What can hang from each mark
q296: q926
q589: q926
q55: q878 q926
q9: q731 q740
q740: q9 q448 q490
q926: q55 q296
q490: q740 q926
q878: q448
q877: q731
q448: q740 q878
q731: q9 q877

Each row was made from one small tree. The marks that hang from a mark follow it in brackets, in the order of their numbers. Every link used is in the known rows. Write each row's tree.
In the rows, zero is written as 128.
Known rows
q9(q731 q740): [145 132 118 104 118 176 141 127 117 136 146 148 144 127  95 153 149 149
 128 138 121 121 138]
q55(q878(q448(q740(q9))) q926(q296)): [175 131 133  82 127 108 153  85 104 156 147 129 144 124 122 131  96 139
 136  98 181 142 142]
q9(q731(q877) q740(q448 q490)): [155 122 133  89 126 204 167 118 111 128 162 134 148 140  87 189 211 132
 155 140 127 127 151]
q296(q926(q55(q878(q448(q740(q9 q490)))))): [168 120 133  78 104  78 210  79  79 146 141 125 135 180 132 148 138 101
 160 109 199 135 145]
q926(q55(q878) q296): [155 137 140  92 150  90 110 137 121 158 121 120 121 153 126 112  93 121
 116 109 171 167 145]
q740(q9 q448(q878)): [142  98 140  79 123 164 163 114 125 102 136 104 129 114 116 142 147 120
 148 138 133 118 140]
q55(q926): [137 133 129 122 140 114 103 136 137 143 126 120 134 127 128 119 113 139
 126 121 137 135 126]
q878(q448(q740)): [148 115 124 121 104 121 168  77 113 119 138 144 133 127 148 153 126 126
 137 114 148 117 130]
q731(q9(q740(q490))): [129 138 130 124 127 173 144 121 100 137 135 126 157 157  94 154 167 130
 143 143 120  90 143]
q490(q740(q9(q731(q877)) q448(q878)) q926): [158 129 138  58 140 194 191 126 142 127 177 113 130 152 104 174 214 123
 181 144 128 167 162]
q926(q55(q878(q448(q740))) q296): [174 125 135  85 126  84 150  85 105 148 133 137 124 150 145 136  88 119
 124  95 189 155 144]
q926(q55 q296): [136 132 140 105 142 103 110 137 114 144 140 122 124 145 131 116 110 124
 117 119 161 173 141]
q740(q9(q731) q448(q878)): [155 100 130  61 114 183 170 116 126 112 155 125 128 110 103 153 161 139
 154 139 129 124 154]
q9(q731 q740(q448(q878) q490(q926))): [133 126 127  67 133 189 164 117 121 132 156 104 158 170 112 177 181 113
 157 173 141 115 154]
q55(q878 q926(q296)): [149 146 134 102 159 106  86 138 134 172 125 111 136 132 117 103  80 141
 115 108 162 155 136]
q9(q731(q877) q740(q448(q878) q490)): [164 110 133  77 122 209 173 108 125 128 162 131 141 131  96 190 189 130
 157 146 129 119 159]
q589(q926): [136 129 137 112 113 119 113 130 125 149 136 120 130 125 127 136 103 134
 122 124 130 148 128]
q877(q731(q9(q740(q448(q878) q490)))): [145 113 151 110 144 215 149 110 101 131 141 115 138 140  89 173 178 146
 161 139 116  89 157]
q589(q926(q55(q878(q448)) q296)): [181 132 140  68 131  71 108 115 116 178 126 127 118 151 135 130  54 117
 114  97 185 183 145]
q731(q9(q740)): [136 130 129 122 127 176 127 129 106 135 131 135 145 137  90 143 145 157
 127 136 111 104 141]
q9(q731(q877) q740(q490)): [154 138 122 112 119 186 165 119 119 147 162 154 141 137  91 180 191 136
 148 136 122 128 150]
q9(q731(q877) q740(q448(q878) q490(q926(q55)))): [164 124 136  60 138 175 168 120 124 143 159 120 136 180 114 191 198 117
 159 159 150 154 173]
q55(q878(q448(q740)) q926(q296)): [170 133 132  95 134  96 127  89 117 161 136 131 142 132 136 128  76 140
 124  95 182 143 137]
q878(q448(q740(q9(q731(q877)) q490(q926)))): [162 145 115  98 101 156 219  75 102 150 187 159 138 160 130 197 213 125
 178 137 148 143 163]

Write each row's tree
[141 152 144  80 134  99 175 108  87 161 153 102 150 196 138 141 157  97
 150 133 191 163 154] => q448(q740(q9 q490(q926(q55(q878) q296))))
[141 127 141  42 144 164 149 125 108 149 168 100 155 187 115 168 164 109
 145 165 174 161 166] => q9(q731 q740(q448(q878) q490(q926(q55 q296))))
[177 143 125  51 121 107 177  91  94 168 162 146 131 172 131 153 134 130
 146 117 189 174 168] => q490(q926(q55(q878(q448(q740(q9(q731))))) q296))
[135 124 128  61 126 173 183 118 117 127 165 104 143 160 118 166 194 108
 175 167 142 125 160] => q740(q9(q731) q448(q878) q490(q926))
[145 133 150  90 126  95  96 140 111 166 147 116 129 143 131 125  85 129
 111 116 162 193 140] => q589(q926(q55 q296))
[147 142 157  42 169 118 154 143 111 137 141  75 146 197 114 128 167  87
 161 126 180 192 145] => q490(q740(q9 q448) q926(q55(q878) q296))
[147 125 124  97  93 161 187 101 100 125 168 152 138 116 112 155 175 152
 149 126 128 124 145] => q448(q740(q9(q731)))
[162 116 133  80 118 187 170 124 118 124 162 143 122 111  89 166 204 152
 159 126 121 150 158] => q740(q9(q731(q877)) q448)
[180 125 122  59  94  97 219  82  82 155 158 146 133 177 120 160 152 119
 166 109 196 140 157] => q296(q926(q55(q878(q448(q740(q9(q731) q490))))))
[143 129 140  96 145 204 156 114 118 143 147 103 148 173 103 184 195 134
 158 165 125 118 167] => q731(q9(q740(q448(q878) q490(q926))) q877)
[151 141 142  62 151 172 148 133 101 160 177 117 151 187 100 181 205 122
 149 152 165 188 169] => q9(q731(q877) q740(q448 q490(q926(q55 q296))))
[132 142 140 109 149 197 149 125 102 143 146 107 156 182  94 181 218 136
 159 159 123 128 157] => q731(q9(q740(q448 q490(q926))) q877)
[157 155 117  69 117 133 198  80  91 168 176 135 151 173 127 165 158 114
 162 133 182 142 161] => q55(q878(q448(q740(q9(q731) q490(q926(q296))))))
[129 132 131  51 134 177 167 120 111 145 183  97 150 160 114 158 177 110
 163 163 159 153 164] => q740(q9(q731) q448(q878) q490(q926(q296)))
[166 139 133  70 129  90 172  89  94 158 147 124 134 177 144 140 122 113
 140 118 194 171 155] => q490(q926(q55(q878(q448(q740(q9)))) q296))
[144 146 148  62 167 147 125 135  87 164 129  85 160 213  98 148 165 115
 144 147 173 146 162] => q731(q9(q740(q448 q490(q926(q55(q878) q296)))))
[189 151 114  75 139 126 171 106 120 176 138 155 127 197 117 187 169 111
 155 132 166 151 170] => q9(q731(q877) q740(q490(q926(q55(q878(q448))))))
[167 123 129  96  92 178 216  82 117 137 184 153 129 120 118 183 191 137
 167 129 135 121 166] => q448(q740(q9(q731(q877)) q490) q878)
[187 136 122  63 118 127 160  87 106 166 164 150 142 121 110 143 109 156
 140  98 176 146 154] => q55(q878(q448(q740(q9(q731)))) q926(q296))
[152 145 138  42 157 146 141 135  98 162 147 101 157 202 103 161 168 108
 145 149 182 163 162] => q9(q731 q740(q448 q490(q926(q55(q878) q296))))
[183 124 145  70 110  75 135  88 102 171 139 131 128 148 145 142  64 124
 117  91 192 175 145] => q589(q926(q55(q878(q448(q740))) q296))
[130 129 148 110 156 208 145 115 106 147 146 102 143 170 100 176 188 142
 163 159 122 106 163] => q877(q731(q9(q740(q448(q878) q490(q926)))))
[115 127 143  77 149 175 142 119 111 138 159  77 169 170 118 157 149  99
 140 172 161 139 146] => q9(q740(q448(q878) q490(q926(q296))))
[142  97 140  85 131 181 145 114 125 104 129 105 146 122 109 152 134 126
 129 146 131 109 136] => q9(q740(q448(q878)))
[118 128 149  72 162 156 137 132 138 127 160  71 149 168 132 134 141  99
 148 147 156 172 139] => q490(q740(q448(q878)) q926(q296))
[131 117 135 122 106 135 178  85 120 120 147 120 144 136 152 153 139 108
 145 137 145  99 138] => q448(q740(q490) q878)
[136 138 147  88 154 209 140 119 110 158 168  98 154 171  97 170 179 138
 148 164 142 145 171] => q731(q9(q740(q448(q878) q490(q926(q296)))) q877)
[150 129 135  95 134  78 129 139 117 159 114 117 114 168 124 108  98 131
 123 114 173 161 138] => q296(q926(q55(q878)))
[125 137 126  78 135 182 159 128 105 133 156 107 166 179 105 177 204 114
 157 168 140 125 146] => q9(q731 q740(q448 q490(q926)))
[140 152 127 100 135 104 165  81 104 164 147 116 151 183 154 151 123  98
 145 130 188 139 144] => q55(q878(q448(q740(q490(q926(q296))))))
[171 104 134  75 123 213 157 114 136 126 156 140 128 112  90 177 167 156
 141 139 120 132 159] => q9(q731(q877) q740(q448(q878)))
